Each row was made from one walk, in order. Every step used is in the known rows, and no mark comes twice. Write each row's walk.
In the rows, zero is written as 128.
Known rows
f > u: [148 129 143 149 127 129 109 127 155 165 118  81 122 137 126 153 128 130
 119 117 124]
h > w > n > e > f > u: [ 93  78 105 190 118 117 107 115 168 174 126  40 114 154 125 127 100 180
 127  76 150]
e > f > u: [140 109 141 151 115 137 111 117 151 160 120  86 127 144 109 148 117 139
 133  97 133]
k > w > n > e > f: [ 38  93  83 150 120 117 121 115 134 119 128  95 125 148 139 107 106 166
 131  90 136]
f > e > n > u > k: [151 121 135 156 138 106  88 139 109 161 141  83 112 121  91 102 137 147
 114 128  89]
h > w: [ 83 128 127 147 138 128 132 131 138 143 129 132 118 127 128 145 120 146
 100 122 144]
k > w: [ 47 144 121 128 137 129 128 127 130 123 122 141 123 129 140 151 124 134
  99 126 125]
w > n > u > b: [114 140 119 164 126 103 102 122 121 157 118  35 130 141 138 109 125 132
 152 108 102]
b > u > k: [142 116 127 145 130 120 104 138 138 163 149  95 132 134 120 145 143 116
 126 143 104]
n > e > f > u > k > w: [ 42  99 114 151 128 125  98 129 148 165 136  91 118 141 113 151 136 156
 118 100 108]
h > w > n > e > f > u > b: [ 42  74  90 193 135 122  91 112 161 170 116   4 128 159 126 120 109 167
 138  70 127]
b > u > k > w > n: [ 79 109 115 163 140 108  89 125 138 169 145  83 131 143 143 149 128 134
 102 131 120]
b > u > k > w > n > e: [ 61 101  83 167 132 102  96 133 147 158 148  58 124 147 148 128 132 143
 116 126 101]
w > n: [145 106 125 146 128 115 113 115 127 140 129 105 133 136 139 112 116 142
 134 120 148]
n > e > f > u > b: [ 71  96  94 158 125 136 101 123 152 144 115  25 134 151 116 121 129 135
 160  86  91]
n > u > k: [150 150 150 141 121 104 112 142 117 173 144 114 116 123 113 133 149 135
 134 134 100]
e > f > u > n: [167  94 140 156 106 120  95 126 148 166 106 126 123 133  98 123 119 149
 114 106 127]
e > n: [142 124 125 138 130 117 130 134 127 132 104 127 130 122 119  99 121 136
 114 125 131]
e > f > u > n > w: [154  96 136 142 119 137  80 140 150 163  90 109 135 145 110 112 115 157
 116 105 151]
h > e > f > u: [171 117 120 150 119 134 103 121 153 155 149  46 121 155 113 136 112 143
 165  88 115]
n > e > f > u: [124 101 109 155 109 132 117 126 160 148 124  63 120 146 114 127 120 148
 147  91 115]
k > u > n > w: [170 132 133 147 106 128  94 156 146 158  92 119 136 143 142 135 126 137
 112 129 117]

Write each row's walk
[147  92  77 160  92 113 116 143 154 129 123 100 124 141 111  90 116 141
 135 117  92]  b > u > n > e > f
[158 103 101 167  75 114 116 141 151 144 116 120 123 141 118 116 121 148
 139 106  83]  k > u > n > e > f
[100 139 124 158 118 134 108 130 139 152 114  60 142 146 142 165 136 107
 143 115  77]  k > u > b
[167 147 134 162 111  99 117 124 129 161 127  74 117 136 136 115 116 145
 140 114 126]  w > n > u
[157 137 124 160 128 114 107 135 122 139 123  66 108 125 103 101 117 143
 114 117  94]  f > e > n > u
[ 62 131 120 145 140 123 104 137 140 158 143 108 127 135 132 167 139 121
  96 141 101]  b > u > k > w
[ 83 161 141 151 131  96 114 147 117 170 114 123 112 119 115 127 137 148
  90 130 102]  e > n > u > k > w
[162 109 109 160 111 106 100 143 161 157 108  98 112 131 120 105 132 148
 115 123  98]  f > u > n > e
[121  78  90 150 111 115 122 115 132 124 135  85 131 146 128  85 109 160
 162  93 138]  w > n > e > f
[150 116 105 128 120 133 123 122 128 120 160  93 126 146 115 111 111 141
 174  97 119]  h > e > f
[ 53  80  80 166 121 110  98 125 144 153 149  64 129 153 131 125 120 152
 130 106 111]  b > u > k > w > n > e > f
[112 159 120 157 130 107 119 141 121 149  93  57 129 128 119  97 130 126
 132 115  86]  e > n > u > b
[100 163 124 146 128 118 117 135 123 146 117  60 126 134 127 125 135 119
 147 118  83]  n > u > b
[ 88 115 125 146 137 127  84 123 142 172 162  75 119 149 113 160 129 153
 135  94 108]  h > e > f > u > k > w
[139  61 117 167 120 109  83 116 144 181 144  56 130 148 112 112 129 166
 152  93 130]  w > n > e > f > u > k
[167 122 103 166  87 105 114 150 155 149 114 114 119 135 135 123 133 138
 126 127  74]  k > u > n > e
[ 95 123 129 151 143 134  93 123 146 160 109  43 136 141 127 148 136 118
 133 111 101]  f > u > b
[159 133 100 124 144 131 109 152 130 122 117  67 135 146 136  76 113 148
 148 115 137]  h > e > n > w
[ 71 165 144 142 131 106 113 141 119 167 138 125 111 123 124 155 144 139
 103 131  98]  n > u > k > w
[132  88  91 139 101 112 119 137 131 117 119 152 123 129 105  74 122 157
 138 110 112]  u > n > e > f
[129  99  91 148 122 108 120 124 136 127 133  80 126 140 144  90 120 151
 148 114 129]  w > n > e
[ 88 161 127 162 120 101 117 125 131 157 121  82 111 138 148 138 111 150
 109 112 122]  k > w > n > u
[ 39  77  94 145 129 108 101 119 121 142 147 114 129 142 127 108 127 168
 131 101 131]  u > k > w > n > e > f
[123  84 121 149 120 123  97 130 146 170 142  81 125 141 101 129 142 152
 147 102 110]  n > e > f > u > k
[167 128 146 158 120  91  97 128 115 184 145  91 121 131 123 116 137 149
 139 125 121]  w > n > u > k
[142 107  92 139 113 104 118 146 135 121 117 145 118 122 122  79 132 147
 124 133 103]  u > n > e
[165 146 147 150 123  93 115 147 115 175 119 112 119 118 104 104 142 144
 120 131 105]  e > n > u > k
[ 69  98 112 166 140 101  82 125 150 181 136  62 118 143 140 138 137 162
 110 112 117]  f > u > k > w > n > e
